Known rows, with every step that occurs
vuba-doku-zetu-sipuz-gibuv-fani: [-12  42  11  -1   6  -2 -15   7 -21  16   9  15  17  40 -23   5 -20  25
  17 -31  -1  -7  -9  -7   6  32 -23  -4   5  -6  28  -7  31 -14 -41  15
 -10 -15  19  13   4  20 -16]
fani-gibuv-sipuz: [  4  18  -8  34  -6  13 -10   9  25  42  -2 -17  17  10 -22   9 -11  11
  -8   5 -10   9 -17 -20   7 -32 -25  -3  -1  27  -4 -10  21  14  11 -16
 -11   7  13   5  -2  16  12]
fani-gibuv-sipuz-sute: [ 16   4   7  -2  10   5   7  -8  14  65 -12  -1  13  19  -8  16  -9 -14
  15  -3   8  31   4 -11  19 -12 -24  14  18  18  19 -32  28  11  23 -17
  17  17   6  11 -13  10   1]
doku-nizi-fani: [ -9 -10  32 -17  -3  -8  14 -10 -39 -11   9  32   8  29  -2   1   3 -10
 -20 -12 -21 -38  -5  28  -8  14 -27  12  21  -5   5  22  25 -13  21  13
 -14 -51  -9  25  -7  13  16]
buvuto-zipor: [ 17   5  -5  18   8   0  -6  13  11  -1 -15   4  -7   1  -6  -5  23  17
 -19 -12   4 -10   1   9  18  13  14  12 -10  11   5   4  -5  13 -22  10
  17   8 -28  26  -9 -19  32]
gibuv-sipuz-sute: [  9   6  10 -17   9 -13  15  -4   6  71 -12  13  -2  33  -7   6 -17 -20
  22  -7   7  35   1  -3  10   9 -16  13  24   9  24 -23  10   6  14 -14
  23  19   7   6 -11   3  -5]
fani-nizi: [  4 -16   9  -2   4  -3   7 -11  14   0 -11  -5  18 -17   0 -12  -9  -1
 -24  -3   1  -4   0 -19  -4 -28 -11   4 -24  -6 -17 -18  25   9  17 -17
  19  27  16   6  -8  24  17]
sipuz-gibuv-fani-nizi: [ -6  -9  20  -8  -7   9   1  -1  15  15  -9   8  27 -10 -31 -12 -16   4
 -16 -11   2 -17 -14 -16   7 -18 -24  10  -6 -14   6 -34  35  -5   3 -10
  17  12  10  10  -7  33  11]
zipor-buvuto: [ -3   9  -4   4   0  -8  21  16  21   5 -13   0 -20   3  -8   9  -5  17
 -13   6   2 -10 -10 -18   0  23  23   2  10 -13 -32 -22 -14  14   9   4
  -9  -1   7   8  -1  -1   9]
muremov-buvuto-doku-nizi-fani-gibuv: [  5  -7  25  11   9  11   3 -11 -15 -20  -3  10  24  30  -7  17  12  11
 -15   6  -7 -29   7   3  11 -11 -34   8   2  -1  11   5  62   3  21   3
 -33 -36  -4  29   0  18  47]
sazo-doku-zetu-sipuz: [ 14  28 -11  16  39 -30   4   8 -28 -13  12   3  -7  52  19  20 -17  29
   4 -26 -16  19  14  14  -6  34 -17 -29 -28  -2  13  26  35  -3 -26  18
 -29  -3  26   2  -9  21   4]
nizi-fani: [ -2  -6  10  -1 -16  10  17  -4 -22   4   8  45   8  11  -3  16   6   0
 -11 -12  -5 -32   0  15  -6  -4 -12  12  21  14   9   6  16   0  11  18
   0 -29  -3   8   0   9   6]
pudozik-nizi-fani-gibuv-sipuz: [ -5  21  15  26 -15  11   1   8  10  42  -5  -3  33  29 -29   8 -15   2
  -7  -5 -18  -7 -31  -6   2 -29 -33   0   6  26   8   0  34   7  28   0
 -19 -16  10  20  -2  24  11]
pudozik-nizi-doku-sazo: [ 29  21  32   1  28   0  18   3 -35  -9   0 -29  20  49  -5 -32  -9  -2
   5 -16 -28 -26 -12  30  -7   7  -7 -20  -9 -13  10  62  27 -15  10  25
 -26 -19  -6  32   1   8  22]
kolagut-doku: [ 27  24  10 -12   6  10  -1   6  -4 -10 -16 -14 -18  19  -6 -22  25  -9
  10 -23   2   8  17 -18 -16  10   0   5   8 -31  10  -9  11  -3   6 -11
   5  -2  10  -9   4   1   2]
zetu-sipuz-gibuv-fani-nizi-doku: [ 29  18  18  27  -3   5  15  17  -4   4  24  23  30   8 -31 -10 -30  10
 -31  -9 -17 -13   0   6  16 -14 -29   1  -1   7  -2   0  56   6  10  22
   5  18  35   8  13  41  36]
zipor-buvuto-muremov-pazi: [ 20  13 -23   9  -8  18  15  10  24 -13 -13 -21  -6  35 -12   4 -27  17
  20 -14   7  -1 -10  -3  25  44  10  27  16   0 -10 -17  -7  33   1  18
 -18 -16 -10  -8  18  28  -5]
doku-pazi: [  6   3   0 -11  21   2 -19 -15 -18   4  -4  -8   6  16  -5  -2  -9  -1
 -21 -17 -27 -27  -8   4  -4  16  -8  12   4   1   1  38   6  -2  -1   7
 -22 -29 -15   4  -2  17  19]
pazi-muremov-buvuto-doku-nizi-fani-gibuv-sipuz: [ -2  21  14  17  -4   4  18  15   5  34   2   1   5  69 -27  21 -19  19
  -1   7  -7 -14  -4   8   7  -8 -36   6   8  11  11   6  48  15  13  -9
 -27 -18  21  14   3  39  36]
vuba-doku: [  6  24  13  -3  15  -5  -5 -11  -5   8   4 -10  27  12   4 -13   4   8
  -2  -6  11  -3   7 -25  -1 -10  11  -7  -8   2  -4 -11   9  15 -20  -3
   5  22  28 -12  20 -16 -15]
zetu-doku-pazi-muremov-buvuto-zipor: [ 13  35   5  -5  30 -10   9  16 -20   7  -4   9  -5  54   2  21   0  34
   9 -13   1 -14  12  25  22  35  10   8  -8  -6  13  29  11  18 -25   0
   4   2 -13  21  14  12  57]
pudozik-nizi-doku-buvuto-zipor: [ 25   4  29  14  31  -4   0  11 -17  -9 -10   3   2  37 -12 -20  20  19
 -26 -14 -13 -25  -2  23  21  18  12  -7 -22  -6  14  40  19  11 -11  29
  -5  -6 -28  39  -5 -18  70]
pazi-muremov-buvuto-doku: [  3  13   3  -8   8 -11  27  19  13  -7  -6  -2 -27  64  -9  12 -12  22
  25  18  24   2  28  10   9  25   8   4 -11 -22  20   2  20  15 -21   2
 -15  10  17  -8  15  16  30]
sipuz-gibuv-fani: [-13  10  16  -8 -15  16  -8  12   3  18   2  15  12  10 -40   1 -10   7
  10 -11   2 -16 -18   3  13  14 -15   8  22  -9  27 -20  13 -18 -20   7
  -3 -18  -7   4   1  10  -9]
sazo-doku: [ 25  -4   9   5  26  -9  20   7   8  -8   7  -3   9  21  -4   6   7  13
 -17   2  -3   5  10  16   6  -6   7 -28 -10  -7  12  -4  21   7 -14   5
 -22  18  14 -34   6  -9   7]
nizi-fani-gibuv-sipuz-sute: [ 15   1  13  -2   1   9  16  -8   3  67  -8  21  17  25 -10  24  -6 -13
  10  -9   5  15   4  -4  16 -14 -30  20  28  25  25 -30  36  11  29  -9
  17   1   5  16 -13  15   5]
sipuz-gibuv-fani-nizi-doku-buvuto-muremov: [ 25 -10   9   5   9   5   2  12  10 -10 -24   5  11  28 -29  -5   3  32
  -8 -11 -19 -34  22  18  14  13 -11   5 -26 -17  17   0  29   4 -24  25
  -7 -24   7  15   8  19  39]
nizi-fani-gibuv-sipuz: [  4  15  -1  34 -18  19   1   8  11  45   2  11  22  17 -24  18  -8  11
 -16  -2 -12 -10 -17 -10   3 -33 -32   4  12  37   2  -6  32  14  18  -5
 -11 -12  11  11  -2  22  15]
muremov-buvuto-doku-neda: [ -3  -9  -9   0  30 -22 -12   2   1  -9 -22  -5 -17  36  11 -16  14  31
   6   1  -4 -15  21  -1  14  30 -13  -2 -10 -29  21  23  20   8 -34 -27
 -29  -4  -2   9  21   8  33]
doku-buvuto-zipor: [ 12 -10   7   9  27   0  -7   1 -11   0 -22  10 -25  24  -2  -6  28  28
 -21 -17   2 -22   3  11  14  18  15  -2 -22  -6  16  20   4  11 -27   6
   6  -5 -32  36 -17 -24  57]
vuba-doku-zetu-sipuz-sute: [ 12  27   6 -20  41 -29   7 -18 -35  28  -4  11   4  48  28  17 -16  -1
  32 -31   9  36  26  -5   5  38 -16   4  -1  -2  25  -8  32   1  -9   6
  17  10  23  20 -11  10 -16]
sipuz-gibuv-fani-nizi-doku-buvuto-zipor: [ 27  -7  26  17  22  10   0  11  -8   3  -8  22   6  21 -30 -16  18  32
 -39 -20  -4 -39   2  13  28   8   0   3 -16  -4  18  13  38  11 -20  20
  12   5 -22  36  -7  -1  81]
gibuv-fani-nizi-doku-zetu-sipuz-sute: [ 24  24  24  -5  30 -17  21  -2 -32  34   8  29  11  44   9  16 -27  -6
   7 -25  -7  20  23   7  11  18 -36   3   4  -1  19   3  45   4   3  17
  16   7  25  26  -9  35   8]
pazi-muremov-buvuto: [-11  14   2 -20   8  -2  23   6 -17  12   3   2  -9  45  14  31 -26  16
  56   8  19   5   4  13  -1   9   7  -9  16 -11   9   3   7  -2  -1 -21
  -2   7  19 -13  19  30  12]
muremov-buvuto-zipor: [  9   9  -1   8  23  -8  -5   4  -3   9 -23  19  -7  22   7   4  10  22
  13  -7  10   2  -7  -6  15  12  13  -1   0   6  15   6   5   9 -21  -6
   7  13 -22  30   4 -16  52]

Rows
[ 15  17  11   6  29  -5   3  11 -32 -24  22   5  32  20  12   4  12   8
  -9  -5 -19 -15  26   3  -3  19  -5 -11 -10   9  -4  47  23   1  -3  38
 -13 -17  -8   5  11  24  28] | nizi-doku-zetu
[ 34 -10  18  23  30   1   5   5 -10  -5  -9  14  -1  18  -7 -15  23  28
 -47 -13  -7 -31  12  11  21  -2   9  -3 -29   0   2  25  28  23 -11  16
  13  12 -18  34  -8  -7  84] | fani-nizi-doku-buvuto-zipor
[ 10  15  12 -18  26   1  23  -2 -27  11   9   1  16  48   6  22 -38  15
  19   0  -4 -20   7  13   0   0  -3  -2  10  -6  -3  31  34   7  13 -10
  -8   6  23 -11  25  56  48] | fani-nizi-doku-pazi-muremov-buvuto
[ 39  13  13  11  25   8  19   2 -35  -4   9 -11   6  35   1 -19   2   7
  -7 -13 -20 -31   5  26  -6   0  -6 -16  -2   0   4  56  24  -6  -2  18
 -16 -12  -3  21   3   8  30] | nizi-doku-sazo
[ 22 -19  28   5  27   1  13  -9 -27  -6   7  13   9  20  -2 -13  -1  12
 -34  -1 -13 -26  14   2   2 -19  -8 -19 -23 -15  -4  27  43  11  13   7
  -5   8  13  11   2  15  65] | fani-nizi-doku-buvuto
[ 16  15   7 -12  30  -4  29   5 -16  -1 -18 -22 -33  83   2  -5  -8  27
  31  -7   9 -21  18  23  -7  28   2  -9 -17 -31  28  39  25  -2 -27  -3
 -24  -9   1  21  -3  13  30] | pazi-muremov-buvuto-doku-sazo
[ 15 -22  21  -8  44  -8  12  -8 -22  -4  -2   3 -12  46   2   3  11  23
 -15  -5  -4 -11  12  15   1   1   6 -39 -22 -29  23  15  26   2 -19   0
 -32  -1   5 -14  -5 -12  37] | sazo-doku-buvuto
[ 27   6  28  15  -4  12  15  14   3   2  20  19  44  -5 -34 -15 -14   2
 -34   0 -13 -24   2   1  16 -24 -20   4   4   4  -4  -3  48   7  13  21
   9  17  20   1  17  33  37] | sipuz-gibuv-fani-nizi-doku
[  5  29   7 -35  25   5  11  -1 -31  10  -8 -10 -14  65   8  20 -19  11
  48 -15   4  -9   8   6 -12  24   3   1  22 -26  15  24  18  -4   0 -22
 -13 -12  15 -14  20  41  25] | kolagut-doku-pazi-muremov-buvuto
[ 30  15  29  10  20  12  -2  -3 -18  11  15   7  37  18 -24 -11 -20  -3
 -56 -11 -42 -47  -4   5   3 -16 -24   7   5   6 -11  48  33  13   7  22
 -19 -16   7   4  16  40  46] | gibuv-fani-nizi-doku-pazi
[  8  19  -2 -13   6   2  29  28  15  -5   3 -28 -31  55 -23  20 -16  27
 -18  -2  -1 -41  21  32   7  48  16  27  -3 -19 -10  20   1  21 -12  18
 -16 -22   8 -16   2  39  15] | zipor-buvuto-doku-pazi-muremov
[ 31  -7  -7   3  19  18  10  -7  -4 -20  -7 -18  -1  62  -6   1 -17  21
  19 -20   2  -1   5  19  26  30   0   0  -3 -11  25   6  19  26 -17  15
 -34 -15 -12 -22  15  21  13] | sazo-doku-buvuto-muremov-pazi
[ 10  -9   3  24 -11  36   1  -8  -6  -6   7  12  31 -13  -6  30  18  11
 -19  -4  -2 -31   4   1   9 -36 -22  10   8  25   2 -10  41   8  23   8
 -10 -25  -3  11  -3  18  17] | nizi-fani-gibuv
[ -4  14  12   4   7 -13  11  15  21   1 -15   8   2  28 -32  -5 -24  31
 -25 -18   0 -14  -1 -24   7  25 -22  10 -25 -28  -1 -28  47   7 -13  10
  -2   4  21  29 -14  42  26] | zipor-buvuto-doku-zetu-sipuz-gibuv-fani-nizi
[ 10 -11  23  16  -1  16   2  -6  -6 -26   3   1  22  16 -16  10  20   8
 -37   3 -11 -37  12  11  14 -11 -33  16  -4   2   6   3  56   7  20  14
 -26 -41  -7  26  -8  17  34] | buvuto-doku-nizi-fani-gibuv
[  6 -12  38 -12  14 -15  26  -6 -34 -15  13  31  14  43  -5   5   8  -1
 -31 -10 -23 -35   0  39  -4  10 -23  -5  14 -10  13  19  39  -9  11  16
 -29 -40   0   3  -3   7  20] | sazo-doku-nizi-fani
[  6  13  14  28  -8   4   3  11  13  27   0   2  12  43 -33   1  -5  10
 -30   2 -20 -16  -8  -2   7 -13 -41   9   0  17   7   4  45  15  13   2
 -27 -22   9  23  -7  21  32] | buvuto-doku-nizi-fani-gibuv-sipuz
[ 17  -4 -11   0   6  22   1 -11  -8 -16 -10 -17  -5  51  -4  -2 -21  15
  28 -21   4  -4  -1  10  22  34  -4  14   1  -7  19  10   8  22  -9  11
 -22 -25 -18  -4  13  26   9] | doku-buvuto-muremov-pazi
[ 16  43   9  30  20 -14   6  15 -33   0  24  19  11  42   3  10 -32  20
 -15 -23 -26  -2  10   5  -3  10 -35 -16 -18   5  -3  37  41   4 -13  27
 -15  -6  35  26   4  46  21] | gibuv-fani-nizi-doku-zetu-sipuz
[ 26 -16  -3  -1  29 -12   5   7  13 -15 -31 -10 -13  47  -4   8  17  35
   1  -9 -14 -13  28  28   5  20   9 -17 -38 -25  22   4   8   8 -39  16
 -29 -22   5  -8   3 -10  20] | sazo-doku-buvuto-muremov
[  7   1  28  10   7  18  -5 -18 -22 -13   9  -2  46   8  -4  11  18   7
 -28  -7 -10 -37   3  -1   7 -26 -29   8   3  10  -3  -2  53   5  21   4
 -18 -31   6  19   2  12  15] | vuba-doku-nizi-fani-gibuv
[ 11 -13  -9  -2  13  -6  -7   2   7 -11 -35  -8 -18  32  -3   5  13  28
  12  -9 -13 -17  23  17   1  24   4   0 -31 -21  15   7  -7   3 -30  11
 -14 -34  -3  14  -2  -4  15] | doku-buvuto-muremov
[  4 -12  22  12  -1  21  -3 -12 -19 -18   7   3  31   3  -7  18  16   3
 -26  -4 -15 -35  -1  12   8 -20 -34  11   8  10  -1   3  49  -2  30   6
 -20 -42  -8  25  -9  21  23] | doku-nizi-fani-gibuv
[  7   6  29   9   3  12   3  -5 -29 -22  19  10  39  13  -6  19  19   7
 -33  -1 -20 -29  12  16  14 -14 -39   7  -6  -1  -1   6  55   4  27   9
 -20 -39   0  28   0  21  29] | zetu-doku-nizi-fani-gibuv
[ 10   8   3 -10  33 -10 -10 -11  -9  -3 -18   1  -7  55  -9  -6 -13  11
 -10  -4 -16 -19   7  -7   1  31  -7  10  -7 -14  18  40  26   8 -18   7
 -39 -21 -10  10   9  14  52] | muremov-buvuto-doku-pazi
[-10   9  13  -2   6  -4  -4   0  -4   8  -5  10  22  12 -19  -2 -26  17
  -7 -26  -6  -8  -9 -15   1   4 -35   4 -18 -13   8 -16  47  -8  -8  -1
   8   3  17  24 -14  49  11] | doku-zetu-sipuz-gibuv-fani-nizi
[ 35  -6  -2  10   9  24  12  -7  -6 -21  -1 -13  15  45  -8 -10 -25  13
   4 -18  -3 -11   7   9  28  15 -10  14  -6  -3   6  12  32  33   5  19
 -14  -8  -4  -5  20  41  33] | fani-nizi-doku-buvuto-muremov-pazi
[ -6   6  30 -25  23 -31  18   6 -10 -23  -3 -16 -20  73  -7  -8 -14   6
   9  14  -2  -6  15  23   5  42 -13   3  -9 -42  11  22  27  -3  -4  -4
 -29 -19   6  14   4  18  35] | pazi-muremov-buvuto-doku-nizi
[  2  35  10  11   0   3  -5  21 -23   8  22  25  15  36 -31   9 -23  20
   8 -23 -14 -11  -5  13  12  32 -29  -1  13   0  26  11  37 -17 -24  32
 -15 -22   9  15   5  32   7] | nizi-doku-zetu-sipuz-gibuv-fani
[  6  29   6 -22  15  10   9   2 -15  10  17 -32   8  43  -5  15 -16  17
   0 -15   1 -36  14  26  -1  18  12  14   2  -3  -5  24   5  13 -16   4
  -1 -11  20 -29  15  34 -13] | vuba-doku-pazi-muremov
[ 38  15  33  15  22  13  24   3 -28  12   7  -6  18  34 -11 -25  -8   6
 -24 -15 -24 -42  -2  17  -7 -24 -21 -17  -7  -7  -1  46  34  -1  -3  11
 -11  -3  10  28   3  25  33] | gibuv-fani-nizi-doku-sazo
[ 17   7  18   5  31  -7   6   3 -24 -24  18   1  44   9  12  -3   6   8
 -24  -7 -18 -17  25  -9  -4   1 -14  -8 -25   6 -15  35  39   7   8  28
   1  -1   2   9   6  38  39] | fani-nizi-doku-zetu
[  9   5  10  -8  47 -17   5   5 -19 -23   7  -8  21  35  16  12  19  19
  -5 -10  -9  -1  23   6  -6  22   2 -29 -24  -9  12  24  23  -2 -24  20
 -27  -8  -5 -16  -3  10  10] | sazo-doku-zetu
[ -5   0  30 -19  28 -36   3  -5 -12 -25 -13  -6 -13  62  -5 -21  -7  -1
   1  13 -10   0   7   5   3  36 -18  -2 -11 -40  13  22  30  -7  -5  -4
 -36 -19  -2  27   2   2  44] | muremov-buvuto-doku-nizi
[  0  30  23 -25  26  -4  19   6 -33   7   8 -11  18  68   1  17 -40   7
  41  -1 -10 -15  -6  26   1  20   1  -7  17 -12  10  45  24  -4  13   3
 -26 -14  13  -5  28  45  33] | pudozik-nizi-doku-pazi-muremov-buvuto
[ 34   2  -6  11   7  25   8  -4 -12 -21   5 -10   6  52  -7  -4 -20  14
  16 -16  -4 -11   7  19  28  29  -5  12   5   1  15  21  18  28  -3  26
 -24 -22 -12  -7  23  29  25] | nizi-doku-buvuto-muremov-pazi
[ -2   9   5  -4  28 -16  -3   9  -5 -31  -4  -8  -1  40   3  -2  20  17
  -8  -2  -1  -8  34  -8  -3  41  -3   1 -36 -15  13  29  19   7 -29  30
 -18 -19 -16  13  -7  12  20] | buvuto-doku-zetu
[ -1  21  -7  -6  18 -22 -10   8 -24 -29   4  -5  24  30 -11  -5 -24  18
  27 -33 -13  13  -6  15  10  64 -17   5 -15  -5  26  10  62 -29   8  32
  -8 -14   2  23 -11  37  16] | pudozik-nizi-doku-zetu-sipuz-gibuv
[ -9  18   6 -18  33 -18  13  13 -15 -22  -3  -7  -7  69  12  17   3  26
  28   2  11  -4  38   1  -4  47   2  -3 -25 -22  18  30  24   5 -29  17
 -20 -15  -4   5   5  31  28] | pazi-muremov-buvuto-doku-zetu
